Every row comes from one small tree of marks. The marks that hang from a mark follow it in brackets, in the order of their numbers. Every link used is in the known rows. Which tree was each row made from?
Known rows:
q_853[q_65 q_134[q_957[q_407]] q_392]: [ -1.8   1.6 -25.9 -27.2   6.4  -2.1   1.5 -19.8  32.5  35.0   8.3  11.4
   2.3  28.8  30.5  21.8  -4.8   8.1  33.3  -8.0 -15.8]
q_407[q_957[q_65 q_921]]: [ 18.7  21.6  -2.1  -0.2   6.4  -5.0  -7.9  -7.2  19.8  -1.2  -6.3  -8.5
 -15.4   4.8   5.7   9.6   3.9   2.9  18.2  -4.6   2.6]
q_957[q_134]: [ 14.6   7.0  -1.6  -0.9  11.5  -0.8  -5.6  -6.7  19.7  15.1  -8.0   8.6
 -10.0  15.4   8.1   4.4  -4.8   1.7  15.8  -8.5  -3.1]
q_392[q_853]: [  4.2  -0.3   5.5  -2.6  -6.4 -16.3  -8.3  -7.1  19.1  -5.0  -2.3   1.6
  -6.5  15.8   5.7   7.7  -3.4   3.4  23.1   1.2  -7.5]
q_134[q_957]: [  9.5   7.8  -9.4  -6.8 -10.9  -4.3   2.5 -14.8   8.6  19.8  -1.3   1.7
  -6.3  24.1  13.1   6.9  -1.3   3.9  18.5  -8.1  -5.6]
q_957[q_134 q_392]: [ 15.5   7.7  -0.9  -4.9  12.6  -0.3  -2.5  -9.6  23.0  18.9  -9.7  15.0
 -10.2  24.6   5.9   4.9  -6.4  -2.5  22.8 -14.0   2.6]
q_957[q_392 q_500 q_921]: [ 21.4   9.9  -4.8 -10.0   4.0 -13.9  -1.9 -12.8  13.3  -7.1  -8.2  16.7
  -9.6  16.9   8.5   7.2  -0.1   1.1  20.3  -3.1  19.2]
q_441[q_957[q_407 q_500]]: [  4.6   5.9 -19.1 -11.0  -5.8 -17.9 -16.2  -8.6   2.7  -0.3 -14.8  10.9
 -14.2  23.8  17.2   1.7   5.6  -5.1  49.1  -8.0   7.4]
q_134[q_853[q_65 q_392] q_957[q_407 q_500 q_921]]: [  6.0  12.7 -26.4 -24.8   9.2 -14.1  -0.7 -13.6  34.2  13.8   7.1  10.9
  -6.3  22.8  19.7  28.6  -0.1  16.9  21.5  11.0   0.4]
q_134[q_853[q_65]]: [ -2.3   4.7 -14.0 -11.9  14.8  -4.1 -14.4   9.5  23.4  12.0  12.1   9.0
  -4.8  12.3   6.4  15.9  -2.0  -2.6   2.8   6.4 -11.7]
q_957[q_65 q_134 q_392 q_407 q_921]: [ 11.1  21.4  -2.1  -7.5  23.4  -5.7   8.2 -15.1  48.4   4.8 -14.1   6.0
 -19.5  26.4  -5.1  12.4  -4.1  -2.4  40.1  -2.7   7.2]
q_407[q_957[q_134 q_500 q_921]]: [ 33.5  21.5  -3.5   0.8  15.7  -5.7 -15.6  -6.2  19.4   0.6 -12.3   5.3
 -13.3   6.1  15.5   2.9   3.8  14.1  13.0 -20.0  12.9]
q_957[q_65 q_392[q_853[q_134]] q_407 q_500 q_921]: [  5.6  14.4  -2.3 -18.6  15.2 -28.9   3.1 -20.9  48.9 -17.5  -4.8  19.2
 -11.2  27.7   6.8  18.1  -3.6   3.5  60.9  -4.4  12.2]
q_392[q_853[q_65 q_134[q_957[q_407 q_500]]]]: [  0.6   8.1 -17.5 -23.3   9.7 -22.9  -7.3 -13.2  41.3  -0.2   5.6  17.9
  -2.9  33.2  18.7  12.5   1.1   7.7  45.9 -15.5 -11.6]
q_441[q_957]: [  5.0   2.9  -8.6  -3.6  -9.6  -6.8 -12.2  -4.6  -1.3  14.6  -7.9   2.8
  -7.6  16.6  20.5  -2.8   3.6  -6.9  24.4  -4.7  -4.5]
q_392[q_853[q_65 q_134[q_957[q_407 q_500 q_921]]]]: [  5.5  13.1 -12.9 -21.8  10.8 -23.8  -0.5 -14.0  49.9  -5.3   7.3  10.2
   0.1  27.5  21.0  11.9   2.5  14.6  33.2  -8.6  -6.3]
q_853[q_134[q_957[q_65 q_407 q_500 q_921]] q_392]: [ 11.6  15.2 -21.1 -22.0   5.6 -16.6  13.9 -35.3  29.5  13.3  -4.3  17.6
 -10.2  24.3  26.8  26.2  -3.2  15.9  52.6  -0.5   7.1]
q_853[q_65 q_134[q_957] q_392]: [  6.8   0.7 -21.3 -22.6   5.5  -0.2   1.8 -17.3  20.9  37.2   8.8  17.4
   5.0  21.1  36.1  16.7  -3.3   7.9  17.4  -6.6 -18.7]
q_392[q_853[q_65 q_134[q_957[q_921]]]]: [  7.0   9.8  -2.7 -13.9   6.7 -13.0   3.3  -9.6  45.8  10.6  14.0   2.1
   7.4  20.2  24.6   7.1   1.0  12.8   9.2  -5.0 -17.0]
q_957[q_65 q_392 q_407 q_921]: [  4.6  16.3  -5.0 -11.2   9.0 -10.5   6.6 -15.9  37.6  -2.7  -7.8   1.3
 -17.0  25.3  -6.1  15.8  -2.8  -6.1  40.0   3.9   9.6]
q_853[q_65 q_134[q_957[q_500]]]: [ 11.3   9.4 -22.6 -19.8  12.6 -10.0  -5.0 -11.0  17.5  15.2   4.7  26.7
  -3.0  22.6  25.9   6.8   2.8   2.2  23.2 -16.9  -8.3]

Write each row's tree:
[  1.9  13.4 -17.2 -26.1  12.2  -2.4   8.3 -14.4  50.5  23.3  11.6   6.2
   4.0  35.7  19.3  12.2  -1.0   3.1  25.3 -14.6  -2.0] => q_853[q_65 q_134[q_957[q_392 q_407 q_921]]]
[  9.6  22.3 -16.6 -21.7   9.9 -16.5  14.3 -28.2  38.6   7.2  -3.5  19.9
 -11.4  36.3  14.1  17.3  -1.4   3.9  55.9 -14.1  14.6] => q_853[q_134[q_957[q_65 q_392 q_407 q_500 q_921]]]
[ 11.7  11.1   1.6  -7.5   6.3 -29.0  -4.9 -14.9  20.4 -21.0 -15.3  24.9
 -21.2  24.1  -2.8  11.0   0.0  -6.2  54.2  -1.5   2.4] => q_957[q_65 q_392[q_853] q_500]
[ 17.8  23.9  -4.5  -2.7  28.9 -13.3  -0.5  -5.7  32.0  -1.3  -7.0  19.3
 -20.0   8.9   2.3  17.0  -1.8   8.0  21.0   6.4   9.5] => q_957[q_65 q_134[q_853] q_500 q_921]
[  9.5  16.2  -9.7 -20.3   6.0 -25.5   0.1 -13.6  47.2 -11.8  -2.0   9.8
  -9.2  36.4   5.6   9.9   5.1   6.5  37.0  -5.7  -1.7] => q_134[q_957[q_392[q_853[q_65]] q_407 q_500 q_921]]
[10.3 15.0 -6.5 -5.8 31.5  0.2 -7.0  9.1 45.3 15.3  8.0  6.2 -4.1  8.4
  8.2 12.2 -1.7  7.4 -9.9  6.4 -7.2] => q_957[q_134[q_853[q_65]] q_921]
[  6.6  17.2  -2.6 -10.9   1.9 -32.4  -3.8 -15.7  32.5 -21.2 -18.2  11.2
 -20.0  30.0   6.7   5.4   7.0  -4.5  64.3   1.3   8.3] => q_441[q_957[q_65 q_392[q_853] q_407 q_500 q_921]]
[  3.7  14.0 -18.7  -9.2   3.0 -20.9 -11.1 -10.8   7.3  -6.6 -19.9  14.9
 -24.6  23.7   8.3   4.8   7.4 -11.1  62.0  -2.9   3.1] => q_441[q_957[q_65 q_407 q_500]]
[ 27.3  24.4  -9.2  -5.2  24.6  -8.2  -9.3 -12.1  26.9  11.6  -8.5  13.9
 -18.8   3.6  17.9  26.3  -1.2  18.6  26.5  -1.5   9.4] => q_407[q_957[q_65 q_134[q_853[q_392]] q_500 q_921]]
[  4.8   7.6 -16.6 -22.0   9.1  -0.5   1.6 -11.0  29.0  31.9  10.2  19.3
   2.9  32.5  23.2   8.0  -1.4  -4.2  22.4 -20.5 -11.7] => q_853[q_65 q_134[q_957[q_392]]]
[ 11.5  12.6  -3.1  -4.5  13.6  -2.3   1.1 -10.0  39.8   7.8  -7.3  -4.4
  -8.9  18.1   4.8   9.2  -4.5   9.9  18.7  -2.4   5.7] => q_957[q_134 q_407 q_921]
[ 11.5  10.7 -10.6 -15.5   3.7 -15.6  -2.2 -15.0  25.6  -8.8  -8.8  11.3
 -11.7  25.0   3.6  12.4  -1.6   2.2  36.1  -4.0  22.3] => q_957[q_392 q_407 q_500 q_921]
[ -2.2  15.1  -2.8 -12.8  -5.4 -20.9   8.0 -22.5  40.2   1.9  -7.0   3.5
 -17.0  43.8  -4.3  16.3  -2.7  -1.7  62.4  -7.1  -8.3] => q_134[q_957[q_65 q_392[q_853] q_407]]
[  8.6   2.3  -8.1  -8.3  11.5   0.1  -5.6  -9.7  21.7  32.3   0.3  13.8
  -5.3  13.5  18.7  23.8 -10.7  12.5  15.3   4.6  -3.0] => q_957[q_134[q_853[q_392]]]
[  4.3  19.3 -14.4  -9.2  26.7 -14.5  -6.5  -6.7  35.0   1.0  -9.4  21.8
 -25.7  23.1  -4.4  22.3  -4.6   1.8  49.3  -0.1   6.3] => q_957[q_65 q_134[q_853] q_407 q_500]
[  8.6  11.2 -19.4 -13.5  -7.4 -15.2  -1.6 -19.6  12.4   4.6  -7.7   9.3
 -13.8  31.9   9.0  11.2   0.5   5.5  43.5 -11.4   5.9] => q_134[q_957[q_407 q_500]]
[ -3.1  12.1 -12.8 -11.5  -0.2 -11.4  -3.4 -12.2  18.6   9.5 -15.3   8.1
 -19.1  33.6   6.2   6.3   2.9 -17.0  60.9  -6.6   0.4] => q_441[q_957[q_65 q_392 q_407]]
[  1.8  -1.7   3.9 -13.4   0.1 -13.8  -3.6 -13.5  31.1  10.3   5.0  14.7
   3.3  26.1  18.0  10.9  -8.1   1.5  36.1 -13.9  -2.4] => q_957[q_392[q_853[q_134]]]
[ -0.2  -1.8 -17.3 -16.1  11.6  -3.6 -11.6  -0.4  19.2  22.0  10.0  12.9
  -2.8   9.8  17.0  24.9  -5.0   3.5   6.7  14.5 -13.0] => q_134[q_853[q_65 q_392]]
[  9.8  19.0 -13.7 -12.3   5.7 -20.9  -2.7 -14.6  20.9  -8.3 -18.6  13.9
 -21.7  27.4   8.0   5.1   7.7  -9.3  57.0  -1.8  15.1] => q_441[q_957[q_65 q_392 q_407 q_500 q_921]]
[ 19.2  15.6  -7.1 -11.1  18.1 -10.8  -0.3 -15.2  37.4  -1.5 -14.7  16.0
 -14.2  27.1   3.7   8.6  -2.7   5.4  35.4 -10.2  20.1] => q_957[q_134 q_392 q_407 q_500 q_921]
[ 24.5  24.9 -10.9 -11.0  33.9  -3.4 -20.8   6.9  40.6   9.5   1.3  17.5
  -9.3  14.2  12.0  11.8   3.7   7.6   8.4 -17.3   8.7] => q_407[q_957[q_134[q_853[q_65]] q_392 q_500 q_921]]
[  1.1   6.1   4.4 -11.7   9.4 -17.6   0.7 -15.8  35.6   2.6  -0.6  19.2
  -6.6  25.7   8.9  13.7  -6.9  -4.9  49.1  -8.7  -6.3] => q_957[q_65 q_392[q_853[q_134]]]
[ -2.0   4.1 -12.7 -12.9  -9.4  -7.3  -9.1  -9.9  14.6  16.2  -9.7   3.9
  -9.3  34.1  14.0   2.3   0.8 -11.5  47.5 -11.6   3.5] => q_441[q_957[q_392 q_407]]
[  9.4  17.9 -12.9 -13.3  14.9 -11.8  -8.4  -5.6  35.2  13.7  -8.0  15.9
 -11.8  29.5  17.5   8.4   1.3   3.6  39.6  -8.5  17.9] => q_441[q_957[q_134[q_853] q_392 q_407 q_500 q_921]]
